What can hang from each mark
k259: k374
k389: k156 k617
k617: k69 k118
k69: k252 k677 k987
k374: k118 k259
k118: k374 k617
k156: k389
k677: k100
k987: k69

Each row was made from one small tree. The marks that hang from a mark follow it in brackets, in the order of their numbers. Every link used is in the known rows. Write each row's tree.
Known rows
k156{k389{k617}}: [ -4.8  -4.4 -21.7 -12.2  34.1  -7.2 -13.3  -5.1  10.7  31.8  13.7   3.2
   7.1 -28.9  15.2  70.4 -12.0 -10.0   2.4 -17.4  19.2]
k389{k156}: [-11.3  -9.9 -15.2   5.1  26.0  -5.2 -11.2  -9.5   2.4  17.2  13.9   2.9
   4.7 -32.5  11.7  35.3 -12.3  -3.4  18.6  -6.6  25.0]
k374{k118{k617{k69{k252 k987}}} k259}: [ -6.4  24.6   6.4  -8.7   0.1  13.5   8.5   3.5 -20.6   0.5 -17.2 -14.0
   8.6  19.3   9.6 -10.2  10.4  15.2 -24.2   4.2  -8.4]
k987{k69}: [-19.3 -11.2 -11.0  37.8  -6.6   5.9   2.4  -4.0   8.4   6.2  13.2  -0.7
   4.7  11.7   7.6  -7.1 -14.8  -9.7  53.9  25.0  33.6]
k374{k118{k617{k69{k677 k987}}} k259}: [-12.5  10.9   2.3   4.1  -1.2  14.1  11.0   4.3 -26.1   1.5 -15.9 -21.5
  -5.6  19.3   3.6 -11.3  10.0  19.1 -14.2   5.9 -21.3]
k156{k389{k617{k69{k677 k987}}}}: [  2.4  -6.9 -18.4  -7.7 -16.1 -23.8 -10.2  13.0  12.5  17.9  14.8  -0.3
  -1.4 -36.7  -3.4  51.9   2.8 -34.1  11.7   4.4   7.9]
k374{k118{k617{k69{k252}}} k259}: [ -5.7  25.3  10.5 -11.2   8.5  21.7   1.5  -2.0 -22.3  -0.5 -13.1 -12.5
   5.7  28.2  10.7 -11.1   4.6  22.9 -33.4  -6.8  -4.6]
k118{k374 k617{k69}}: [  3.9 -16.6  11.6 -10.7  -5.8  10.4   9.6  -4.0 -22.7 -10.8   5.0  14.6
 -11.5  15.3 -22.9 -16.6  10.1  11.0 -11.2  -9.6 -17.3]
k118{k374{k259} k617}: [ -3.0  -1.4   9.0  -2.5  41.9  29.6  12.1 -19.5 -23.5   0.9  -6.8  -1.9
  -2.3  28.7   4.5  -4.0  -1.2  40.8 -17.8 -19.3  -9.9]
k374{k118{k617{k69}} k259}: [-11.7  11.1   0.8  -3.8  20.3  21.7   3.2  -7.7 -36.3   1.0 -16.1 -11.2
  -2.1  31.7   7.8   0.8   4.5  38.0 -29.4 -16.1 -13.2]
k389{k617{k69 k118}}: [ 21.8 -19.5  -8.6 -13.7  -1.9 -18.4   7.5   5.7   1.0  -7.8  -2.0  27.4
   9.1  -3.1  -8.6  38.7  -0.2  -1.9  -5.8 -19.3 -15.5]
k156{k389{k617{k69{k677} k118{k374}}}}: [ 11.8  -6.7 -10.0 -21.9  16.2 -20.0 -13.5   2.3   5.9  -9.1   6.0   9.4
   1.2 -17.4  -5.3  53.2  -0.6  -5.4 -19.5 -39.0   0.2]
k259{k374}: [-10.5   2.4  -7.9  24.0  20.1  10.6  -0.5 -19.9   0.9  27.4  -4.4   1.5
  -7.3   1.5  12.1  -3.3 -11.4  23.0  14.5   8.8   7.3]
k69{k677}: [-13.8 -22.5   3.6  33.0 -13.2  -3.0   0.1   3.5  22.1  15.2  22.6 -14.8
 -18.1 -13.4  -2.9 -40.1 -11.6 -26.9  43.9  40.2   3.0]
k259{k374{k118{k617{k69}}}}: [-12.6  16.8  -1.3   0.9  14.4  21.3   6.3  -9.9 -21.1  16.3 -17.3  -0.2
  -7.3  15.5   6.9   1.9   2.3  35.3 -21.1  -9.9 -15.9]
k118{k374{k259}}: [ -2.2  -9.2  -4.7  26.4  41.0  20.0 -16.7 -30.6 -13.8   1.0  -9.7  -9.5
  -6.1  22.3   2.9 -12.1 -13.6  42.0  -4.1 -12.7  18.1]
k259{k374{k118{k617{k69{k677 k987}}}}}: [-13.4  16.7   0.2   9.5  -7.3  13.1  14.4   3.2 -11.8  16.2 -16.9  -9.5
 -10.8   4.3   3.5 -11.3   8.1  16.0  -5.7  12.4 -24.0]
k118{k374{k259} k617{k69}}: [  6.9  -4.3  10.7  -7.5   5.4  19.6   6.5 -12.2 -33.4 -14.3  -6.1   5.5
  -8.9  33.2 -14.3 -11.9  10.5  33.6 -25.4 -20.2 -13.8]
k69{k252 k677{k100} k987}: [ -5.1 -10.2   6.4  29.4 -57.3 -11.8 -11.4  21.2  62.7  17.6  25.2 -26.9
 -10.9 -35.7   4.8 -86.4 -10.7 -78.8  75.4  87.7  22.7]
k987{k69{k252 k677{k100}}}: [-12.0  -0.2   6.0  40.0 -49.7  10.8 -15.8  13.5  51.2   4.0  28.9 -20.9
  -5.3   4.6   9.4 -70.8 -20.8 -57.0  74.6  62.0  47.7]
k259{k374{k118}}: [-18.2  14.0 -11.8  22.8  37.7  21.4  -8.3 -21.7  -9.2  26.6 -20.0  -9.4
  -5.9   8.7  18.1   1.6 -13.4  40.5  -7.8  -5.5   4.7]
k389{k156 k617}: [  8.1  -2.3 -22.7  -8.1  27.8   3.7  -7.6  -1.4   7.3  31.2   5.6  11.9
  16.5 -36.0  17.5  86.6 -13.8  -4.2   1.8 -19.1  16.6]
k374{k118{k617{k69{k252}}}}: [-10.2   9.9  10.4 -15.2  -5.9   9.7   5.5   8.5  -8.6   3.4   0.3  -1.4
   2.9   6.6  -0.3 -17.6   4.5  -5.2 -15.8   5.9  -9.2]
k118{k374 k617}: [ -6.1 -13.8  10.2  -5.6  30.4  20.4  15.4 -11.1 -12.4   5.3   4.1   7.1
  -4.9  11.7  -4.2  -8.9  -0.8  18.4  -3.4  -8.2 -13.2]
k259{k374{k118{k617{k69{k677}}}}}: [-12.9  17.3   4.1   6.6   1.2  21.0   7.4  -2.3 -13.4  15.2 -12.8  -7.8
 -13.7  13.1   3.5 -13.0   2.6  23.6 -14.8   0.9 -20.4]

Write each row's tree
[ 13.5   6.1  -7.6 -35.7   8.7 -27.6 -10.3   6.6  15.4  -3.4  10.9  17.5
  17.3 -24.5   4.6  57.9  -0.6 -21.3 -18.5 -29.2  12.0] => k156{k389{k617{k69{k252} k118}}}
[ 24.5   4.4  17.6 -11.7  -4.4 -16.0  -9.9  -8.8  -1.5 -49.8 -10.1  14.5
   9.6  22.1 -13.7 -32.0   5.2  14.1 -29.5 -24.0   5.8] => k617{k69{k252} k118{k374{k259}}}
[  7.7  -7.7 -16.9 -28.5  20.9 -27.3  -9.1   0.8   2.4  -1.2   8.6  18.0
   9.6 -21.7   1.7  70.3  -0.6  -6.2 -15.1 -38.4   3.2] => k156{k389{k617{k69 k118}}}
[-20.4 -21.7  -8.9  51.4 -30.3  11.1 -12.8   4.1  30.1   7.4  24.0 -19.6
 -17.3   9.8   5.5 -51.1 -21.4 -32.9  80.8  47.1  35.2] => k987{k69{k677{k100}}}
[ -6.6  31.1   7.9  -6.3   2.5  20.7   4.5  -3.8  -8.3  14.9 -14.4  -0.7
   0.3  12.4   9.9 -10.7   2.4  19.9 -25.0  -0.5  -7.8] => k259{k374{k118{k617{k69{k252}}}}}
[  6.9  -3.8  17.7   0.2 -11.2  19.4   7.7  -3.6 -22.4 -16.4  -0.4  -4.6
 -17.2  29.8 -18.3 -30.2  11.0  19.8 -17.7  -6.5 -19.6] => k118{k374{k259} k617{k69{k677}}}
[  3.6  -4.7 -16.2 -24.1  58.1 -12.0 -10.4 -11.0   5.9   4.7   1.0  11.1
  13.2 -18.2  12.6  73.4  -9.6  11.4 -19.9 -48.8   7.2] => k156{k389{k617{k118{k374}}}}
[ 36.0  10.8  -2.4 -36.9   7.0 -13.2 -11.5   5.5   8.5 -21.8  -6.3  28.7
  26.6 -22.8  -2.4  67.0   1.1  -3.5 -38.8 -47.6   9.6] => k389{k156 k617{k69{k252} k118{k374}}}
[  3.1 -13.9   0.4   5.1  60.1  -2.4   0.2 -27.0 -10.7 -25.4 -14.6   6.6
   6.2  22.1   5.2  -2.6  -9.7  46.3 -13.6 -38.0  -2.1] => k617{k118{k374{k259}}}
[ 10.0   0.6  19.3 -16.2 -31.9   0.0  16.4  10.2  -3.4 -12.7   2.5  11.7
   1.9   0.5 -20.6 -29.1  17.5 -17.1  -4.5  16.4 -11.2] => k118{k374 k617{k69{k252 k987}}}
[ -3.8   3.9  15.5  23.7 -53.1 -18.5   9.8  25.4  51.5  14.7  19.5 -18.8
   3.6 -37.0   1.6 -60.7  -0.7 -71.2  54.1  81.2  11.1] => k69{k252 k677 k987}
[ 30.3   9.9  -9.2 -35.5 -14.1 -31.6   4.6  20.3  16.6 -10.5  -3.3  27.7
  32.8 -42.2   3.0  72.9   7.9 -28.7 -13.0 -18.7   3.0] => k389{k156 k617{k69{k252 k987} k118}}
[ 15.3 -17.0   2.1  -1.0  14.8 -15.7  -6.9 -17.4 -22.6 -45.7 -14.3  15.7
  -2.5  27.1 -18.3 -12.6   4.4  37.5 -23.2 -38.8  -7.4] => k617{k69 k118{k374{k259}}}
[ 13.9 -18.1   5.4  11.7 -19.5 -27.5   5.9   1.7  -6.6 -45.5 -13.8   0.7
  -7.5   9.1 -23.9 -31.9  13.2   8.1   0.1  -4.6 -20.4] => k617{k69{k677 k987} k118{k374{k259}}}
[-19.9  13.3  -1.4   0.0  49.7  30.3   8.2 -13.4 -27.5  14.2 -16.7 -18.0
   3.4  28.3  23.5   6.7  -5.1  43.2 -23.5 -15.4 -10.3] => k374{k118{k617} k259}
[  2.4  -7.1 -24.0 -13.3  -2.8 -24.0 -11.0   6.2   4.1  19.7  10.6   8.0
   4.9 -34.3   0.2  66.4   1.9 -23.0   5.6  -6.2  12.6] => k156{k389{k617{k69{k987}}}}
[-16.2 -36.9 -12.3  42.8 -33.3 -11.1  -7.9  10.1  36.3  22.8  20.1 -25.3
 -26.5 -29.7  -0.7 -62.2 -11.1 -48.8  83.1  69.3   6.6] => k69{k677{k100} k987}
[ 23.1   3.8  11.8  -8.1 -17.7 -28.6   1.7  -0.2   1.2 -47.2 -16.6  11.8
  14.9   7.6 -14.9 -28.2  13.7   2.4 -15.4  -6.3  -0.6] => k617{k69{k252 k987} k118{k374{k259}}}
[ -6.4  25.4  15.2  -4.9  -4.9  21.7   2.4   4.9 -14.5  -1.8  -8.7 -20.3
  -0.9  25.9   7.5 -26.3   4.9  11.6 -27.5   4.0  -9.6] => k374{k118{k617{k69{k252 k677}}} k259}
[  3.2  -7.0 -20.2 -15.9   5.4 -15.8 -17.9   0.8   3.0  17.9  14.9   9.0
   1.7 -25.2   0.4  64.1  -3.3 -15.4  -3.3 -17.9  16.1] => k156{k389{k617{k69}}}
[-12.4  11.3   6.3   2.2   7.5  21.9   3.9  -0.7 -27.4   0.1 -11.2 -20.0
  -8.5  28.8   4.4 -14.5   5.0  26.8 -23.4  -5.5 -17.4] => k374{k118{k617{k69{k677}}} k259}
[-10.5  10.6  12.7  36.5 -46.3   5.1   1.8  16.7  42.3   0.9  24.3 -15.2
   6.2   3.5   6.2 -49.1 -12.7 -51.0  57.1  56.7  38.9] => k987{k69{k252 k677}}
[ 12.0 -27.0  11.4   6.1 -16.0 -23.0  -2.6   0.5  -1.0 -45.3   1.6  10.2
 -14.9   9.0 -29.9 -38.6   5.5   2.4  -2.6 -14.3 -18.6] => k617{k69{k677} k118{k374}}
[ 14.6 -16.9  10.6   8.3  -6.3 -15.7  -5.0  -7.5  -9.3 -47.6  -7.0   2.7
 -12.7  23.1 -23.1 -35.7   5.1  20.1 -13.7 -22.7 -15.1] => k617{k69{k677} k118{k374{k259}}}
[ 12.8   5.9 -10.7 -33.2   0.4 -35.2  -3.4  12.1  17.7  -1.3   6.6  15.1
  20.6 -33.8   4.2  59.9   5.2 -29.3  -9.5 -17.3   8.3] => k156{k389{k617{k69{k252 k987} k118}}}
[  3.1 -17.3   6.3  -7.5 -16.5   0.7  18.5   3.4 -19.9  -9.2  -0.8  12.4
  -7.7   4.4 -23.4 -13.3  17.4   1.7   0.4   5.0 -21.6] => k118{k374 k617{k69{k987}}}
[-19.1  19.1  -2.7   4.3  38.3  27.5  10.1 -14.2 -15.6  26.8 -17.9  -4.8
  -3.1  12.8  19.0   7.1  -5.0  39.6 -15.8  -9.4 -13.9] => k259{k374{k118{k617}}}
[ 23.5  11.7  -6.8 -11.2 -50.1 -17.3  -5.2  28.5  27.3  11.5   9.7   6.7
  14.8 -50.1  -3.1  46.6   5.4 -53.8   8.2  19.7  12.9] => k389{k156 k617{k69{k252 k677 k987}}}
[ -7.6  30.5   4.3  -4.0  -6.0  13.0  11.3   1.3  -6.1  15.5 -18.5  -2.4
   3.2   3.3   9.2  -8.3   8.5  12.7 -16.1  11.5 -12.1] => k259{k374{k118{k617{k69{k252 k987}}}}}
[  1.1  -9.5  17.5  -8.1 -67.8  -9.3  15.7  28.7  22.8   2.5  24.5  -2.3
 -12.1 -14.6 -12.6 -60.2  12.7 -60.0  38.6  55.9 -13.1] => k118{k617{k69{k252 k677{k100} k987}}}
